Known rows, with every way that one mark hangs from another:
[k743 k234]: [  2 -11   5  -1  -6 -14  13 -15 -11   4  -9   4   4  12  -4   8  14   0
   7   1   0  -6  -7 -19   3  16   1 -11  -7 -10  -8   0]
[k972 k881 [k944 k466]]: [ -5 -30  14   3   6 -10  19 -24  -6   9   7  -2   8  17 -28  13  10   3
  12  39   0  -6  23 -44  15  27  28 -13 -35   6   6  -5]
[k50 [k944 k21 [k743 k234] k819]]: [ 29 -19   7  -8   1 -11 -12 -23   1  -3  -5  18  -4  36  16  12   9   2
   4  -8   1 -10  18 -41  12  21  19   6 -52  -2  11 -24]
[k50 [k944 k466 k819]]: [ 13  -2  -5  11  -1  -5  12 -15  10   6   4   9  -7  21   0  10  -1  -4
  12  16   0  -6  19 -33   5  21   2  -5 -52  16 -11   4]
[k731 k743 [k972 [k944 k466 k819]]]: [  1 -23   0  20   5   5  12 -21  11  41  23   0 -18   5   7  -6   0  -6
  -3   5  28 -16  16 -30  29  25 -10  -1 -50  -2  15   1]
[k743 [k234 [k972 k944]]]: [ -5 -13   1  -3 -23 -19   5 -17  -3  16 -14  -7   4  11 -18  21   0   6
   4  18  10 -16  -4 -41   9  23   7 -14 -22 -12   5   6]
[k666 [k743 [k234 [k972 [k944 k50]]]]]: [  9 -29  10   6  -8 -23   1 -24   1  29 -20  -4  -6   3 -10  18  -8  12
   8  36  -2 -24  -3 -36  22  34  17 -12 -33 -28  24   8]
[k743 [k234 [k972 k731 k881 k944]]]: [ -5 -37  -8  -9 -10 -24  14 -31  -8  26 -11  -5   2  17 -24  25  21  12
   0  33 -20 -22   9 -40  -1  31  17 -10  -8 -28  19  -3]
[k50 [k944 k21 [k743 k234]]]: [ 29 -19   6 -23   8 -14 -20 -13 -13 -16  -9  13   0  36   1  12  15   9
   4 -13   0   0   9 -40  13  17  19   0 -40   2  24 -27]
[k944 k21 k466 k743]: [ 15 -17  15 -10  30   0  -1  -9 -12  -1   9   8   1  29  11  -2   5   4
  11   5  12   9  19 -43  27   4  39  -1 -16   9  30 -17]
[k341 [k952 k743]]: [  6   2 -11 -15  -5 -12  -2 -17  -9  13  28  12  30  19  10  12   6  -2
 -18  -3   7  29 -41 -14  -3  -2   3 -12  -5   4 -19  -6]
[k731 [k972 k944]]: [  2 -15   6  -3  -5  -6   3  -3  -2  18   9   0   6   9 -21  -4  -1 -12
   2   5  25  -6  -3 -16   8  18  -3  -3 -23   7  11   6]
[k731 [k972 [k944 k743]]]: [  8 -22   9 -16   2  -6  -5  -5  -6  17  13   4   1  16 -11 -12   0  -8
  -6  -1  25  -7   4 -28  16  16  10   7 -26   8  32   0]
[k881 k819]: [ -6 -15   5   5  -5  -9  17 -15  -7   2  -2   9   7  23   5  -5  18 -16
  -4   0  -1   8  -2 -20  -5  13   3  -3 -15   0  -3   5]
[k743 [k234 k972]]: [ -1  -4 -10  -1 -14 -17   9 -14  -8  11 -19  -4  -2   7  -6  18   5   6
   5   2   2 -14 -11 -30   5  17   3 -11   2  -8  -4   5]
[k30 k881 [k944 k50]]: [ 17 -18  -5   8 -14  -2   0   2  -5  -8 -25   4 -16  37  -1   2  -5  -9
   6  28   4   0 -10 -22  11  19  13  -3  22 -23   9   5]
[k30 k881]: [  6  -8   0  10  -9  -6   7   0  -8  -1   5   1  -2  20  -7  -2   9  -6
   6   5  -8   5  -5 -33   4  19  11  -9  13  -7  -3   7]
[k666 [k743 [k234 [k972 [k944 k819]]]]]: [  0 -19   3  21 -18 -23  12 -34   9  38  -2   1  -4   3   0  19  -8   4
   8  18  -3 -26   8 -42  12  31  12  -5 -42 -24   6  10]
[k234 [k972 [k731 k743] k881 k944]]: [-12 -38 -24  -4   2 -12  12 -19  -3  40   8  -8  -5  11 -12  11  19  10
 -14  12 -12  -6   3 -26   1  20   5  -3  -7 -15  40   0]
[k952 [k743 [k234 [k972 k731]]]]: [  3  -7 -29 -14  -4 -23   7 -28  -6  28   1   4  -3  30  -4  19  16   5
 -10   7 -17  -6 -18 -24   4  15   7 -16  18 -30   8   8]
[k972 k731 k881]: [ -3 -30 -10  -6  16 -13  22 -17 -11  16   8   7   4  18 -10   3  27  -1
   2  12 -25  -1   5 -11 -12  15  13  -1  11  -5  15  -2]
[k50 k944]: [  9  -2  -9  -9  -3 -12  -2  -1   0  -5  -2   7   3  19 -16   5   5   0
   4  -4   1   8  -6 -15  -7  12  -5  -3 -27  20  -2   6]
[k30 [k881 k819] k944]: [  3 -17  -5  21 -18  -5  10 -14 -11 -13 -17   9 -11  54   3  -2  12 -17
  -2   3  -3   6  -4 -39   2  21   6   0  17 -26   2  -2]
[k944 k466 k819]: [  2  -5   3  18   4  -2  26 -17   6  19  11   7  -3  11  12   5   1  -8
  11  20   7  -3  17 -29   9  12  12  -6 -25   7 -11   8]
[k666 [k743 [k234 k972]]]: [  2  -7  -9   8   0 -21   9 -23  -9  24 -11   0  -5   5  -5  15   1  12
   8  -6 -14 -16  -9 -32  12  23  12  -8  -2 -19  10   7]
[k731 [k972 k881 [k944 k21]]]: [  5 -36  15 -10   3  -5  -2 -16  -8  11  11   2   7  22 -21   3  10  -3
   8   3  12 -11  15 -30  15  25  22  -1 -26  13  27 -20]
[k952 k341]: [ -1  -1   3   5   5  -9  12  -2  -7   9   7   2  -1  14 -17  -3   0  -4
   1 -10   1   8  -8  -9  -1  12   2  -9  -5   8  -5   3]
[k50 [k944 k21 k466]]: [ 20  -8   5  -6  16  -5  -9  -7  -4 -13  -1   6  -1  34 -12   9   5   6
  16   6   5   6  17 -34  16  12  16  -9 -38  24  11 -15]
[k952 k341 [k743 k234]]: [  7   0  -1  -4  -1 -18   8 -24 -10  10   6   5  -2  31 -17  12   9   2
 -10 -13  -9   2 -18 -11  16  25   1 -21 -11 -18  -8  -2]
[k731 [k743 k234] k972]: [  6 -17  -9   3   4  -6   5 -15 -11  22   1  -1 -18   2   0  -5  18  -3
 -11 -35   9 -17 -15 -10  20  22 -22  -3  -5 -15  13  -6]

Rows:
[  0 -42 -16   0  15 -14  22 -31 -15  24   1   3 -11  19   1   7  41   8
 -10  -8 -28  -9   3 -15   1  25  -2  -5   4 -31  22 -14]	[k972 [k731 [k743 k234]] k881]
[ -6 -18 -11   5 -14 -12  16 -16  12  40   6   1   3  15   4  10  -1  -7
  -1  32   3  -9  10 -30  -9  11   7  -1 -18 -10  13  16]	[k234 [k972 k731 [k944 k819]]]
[ -5 -30  -5   1  14  -8  10  -9  -1  28  16   1  -3  13  -3  -7  19  -2
 -14   8   5  12  -4  -6  -1   9  -7  -4 -15 -15  32   5]	[k972 [k731 k743] k944]
[  3 -26 -12   2  13 -11  13 -19  -9  21   2   4 -14  14   8  -1  32   3
  -9 -13 -11  -2  -9  -6   2  18 -11 -10   7 -30  21  -3]	[k972 [k731 [k743 k234]]]
[  0  -4  -4  -5 -20 -22   3 -27  -2  23   4  -4  -2  28 -31  25  -6   8
 -13   6   3  -6 -14 -34  21  26   8 -24 -28 -24   3   1]	[k952 k341 [k743 [k234 [k972 k944]]]]
[ -8 -41  23  11  -1 -12  26 -36  -8   5   6   2   3  30 -14  12  20  -7
   4  38  -8  -6  28 -54  13  32  26 -10 -46  -4   3  -9]	[k972 [k881 k819] [k944 k466]]
[ 11  -8  -9  32  -9  -1  16 -17   3   3  -8   7 -19  43   6   5  -7 -10
  16  21   4  -5  16 -44  14  20  16  -4   4 -22  -7   4]	[k30 k881 [k944 k466 k819]]
[ 10  -4  -5 -14  -8 -18   0 -29 -13  10  17  12  22  23   7  22  15   4
 -18   0   3  15 -39 -20   5   9   2 -20  -8 -13 -24 -14]	[k341 [k952 [k743 k234]]]
[ -4 -17 -15  -5 -15 -17  16 -26 -12  12 -14  -4   0   7 -16  25  17  10
   6   4 -18 -22   0 -41   5  26  13  -9   0 -10  -1  -1]	[k743 [k234 [k972 k881]]]
[  6 -11  -9 -15  -4 -16   0 -15 -12  11 -11   0  -3  14   4  13   5   8
  -4  -7   0 -13  -6 -38  14  15  16  -1  -4 -13  16  -2]	[k944 [k743 [k234 k972]]]
[ 24 -39  24 -23  10   2 -20  -2  -2  16   2   5   0  20   5  -6  -6  -7
   3  21  34  -7   9 -28  32  17  29   7 -31   4  53 -16]	[k731 [k972 [k944 k21 k50 k743]]]
[ -2 -57  11 -12  10 -17  19 -31 -13  13  13  12   8  41   0   0  33  -7
 -14  28 -20   1  26 -43  -3  25  29   5 -29 -18  38 -15]	[k972 k731 [k881 k819] [k944 k743]]
[ -6 -31  -5  -4 -13 -13  12 -26   7  30   8  -1   7  12   1  14  -1   3
  -3  23  -1 -15  21 -51   7  25  30  10 -41  -2  20   0]	[k234 [k972 k881 [k944 k743 k819]]]
[  0 -44  -5   8   1  -7  19 -37 -18  18  -2   3 -18  20   5   4  42  -7
 -20 -29 -13 -28   2 -29  18  40 -12   1 -18 -27  12 -20]	[k731 [k743 k234] [k972 [k881 k819]]]
[ -3 -40 -12 -20   3 -17   8 -20  -7  27   6  -2   6  22 -11  11  12   8
  -8  28 -15  -9  14 -44   2  21  31   5  -9 -12  44  -4]	[k234 [k972 k731 k881 [k944 k743]]]
[ 11 -29  24  -6  11 -14   7 -25 -12   3  -1   2  -1  22  -6   9   9   6
   4  30  12 -11  21 -53  28  26  29 -12 -46 -15  19 -11]	[k972 [k944 k466 [k743 k234]]]
[  8 -20  14   3  -5  -1  -3 -14   9  24  14   6   3  17   3  -3  -4 -14
   9   6  29  -9  15 -26  12  18  10   1 -37   9  15  -6]	[k731 [k972 [k944 k21 k819]]]
[ -8 -39  -1  -1  10 -14  30 -28 -12  11   4  10   3  34   2   1  38 -10
  -6  17 -32  -1  11 -23 -13  22  14   0   5 -12  11  -7]	[k972 k731 [k881 k819]]
[  4 -26  -1  13 -11  -5   8 -27   6  40   8   1 -15   8   5   1  11  -7
 -11 -11  22 -26   2 -20  18  31 -19  -3 -48 -21  10  -2]	[k731 [k743 k234] [k972 [k944 k819]]]
[ 15 -13 -12  15  -9  -2   3 -10  -1   3  -3  10 -12  46  19  -4  -4 -10
   0   0   4  -1   5 -39   8  16  19  11   6 -23  10  -1]	[k30 k881 [k944 k743 k819]]
[ 13 -17  11  15   5   0  20 -16  12  18  -3   5  -9  10  18   3  -6  -9
  13  44   6 -11  14 -23  16  19  15  -8 -29  -1  -3  10]	[k944 k50 k466 k819]
[  3   7 -16  -8 -12 -19   5 -23  -8  20   2   0  -7  24 -17  22  -1   8
 -11 -13  -7  -7 -22 -27  17  22   5 -20   0 -18  -5   3]	[k952 k341 [k743 [k234 k972]]]
[  3 -18 -14   5   8 -25  11 -24 -10  34  -8   4 -11  13  -1  11  12  12
   4   4 -27 -18  -5 -26   4  22  12  -6  12 -32  22   4]	[k666 [k743 [k234 [k972 k731]]]]
[ 18 -54  28 -19  11  -6  -7 -16  -5   5  -2   4   6  27  -2   6   5   5
   5  38   7  -1  21 -36  21  25  49   2 -38   0  47 -23]	[k972 k881 [k944 k21 k50 k743]]
[ -4 -46  27   4  -5 -10   7 -29  -8   2   2   8  14  39  -6   8  24 -10
   3  19  -3   1  23 -44   5  27  31  -4 -39   0  17 -21]	[k972 [k881 k819] [k944 k21]]
[ -3 -27 -20  -8  -1 -21  19 -28 -13  20 -11  -1  -7  15  -8  22  27  10
   2  13 -31 -22   4 -34  -5  25  13  -7  17 -26  11  -7]	[k743 [k234 [k972 k731 k881]]]
[ 19 -23  22  -3  19   0   0  -6  -4  -1  -6   3  -5  19   9   6  -2   1
  18  35  13   1  12 -24  27  11  31 -12 -14   7  18 -10]	[k944 k21 k50 k466]
[ -9 -48   1   6  -3  -3  13 -28  -7  26  13   1 -10  19  -8  -5  28 -10
 -21 -11   4 -15   8 -26  14  36  -7   3 -40  -9  26 -12]	[k731 k743 [k972 [k881 k819] k944]]
[  6   4 -22 -18 -21 -20  -6 -29 -12  18   8   4  21  17   8  30   5  11
 -19   0   3   7 -41 -36   7   8   5 -20   0 -16 -21  -9]	[k341 [k952 [k743 [k234 k972]]]]
[  0  -5  -9 -17 -29 -24  -9 -33  -6  22  10   0  25  21  -7  34   1  10
 -19  19  14   4 -36 -45   9  13   7 -21 -25 -18 -13  -9]	[k341 [k952 [k743 [k234 [k972 k944]]]]]
[  3  -3 -23 -11  -2 -21  11 -23  -8  28   7   2 -11  30 -16  18  11   6
 -14  -4 -22  -7 -16 -21   7  20   5 -20  15 -30   8   1]	[k952 k341 [k743 [k234 [k972 k731]]]]
[ 25 -15   2 -12   6  -6 -13 -11   4   2   5  16  -1  33  15   2  -1  -3
   1 -11   7   7  18 -33   4  10  20  13 -47  16  20 -14]	[k50 [k944 k21 k743 k819]]
[ 21 -24  19   6  18  -5   7 -30  -5  10   4  11  -8  31  28  10   8   3
  10  10   7 -14  30 -52  28  18  35  -3 -37 -15  15 -23]	[k944 k21 k466 [k743 k234] k819]
[ 14 -14 -11   1  -1  -4  -4  -2 -15  -8 -10   6  -9  45   3  -7  -1  -5
   1  -4   5   5  -4 -39  10  13  20   5  22 -20  23  -5]	[k30 k881 [k944 k743]]
[ -3 -31   5  -7  -3 -10  11 -14  -7  19   9  -1   5  10 -28   2  10  -5
   2   7   7 -15   8 -23   7  28   8  -2 -26   8  14  -4]	[k731 [k972 k881 k944]]
[  8 -18 -16 -18   5 -18   5 -17 -12  19  -8   4  -8  19   9  10  16   6
  -7   4 -12 -12   0 -38   6  14  16   1  10 -29  29  -4]	[k944 [k743 [k234 [k972 k731]]]]
[  2 -12 -24 -18 -19 -22   4 -43 -15  19   9   2  19  18   1  39  16  16
 -18   5 -15  -2 -34 -43   7  19  14 -15  -2 -17 -19 -17]	[k341 [k952 [k743 [k234 [k972 k881]]]]]
[ 16 -16  -2 -12  18  -4 -14  -5 -13  -7 -12  12   4  48   9  -3  -3  -4
   5 -12  24  15   3 -21  13  -5  27  10   6   2  36 -15]	[k30 [k944 k21 k743]]
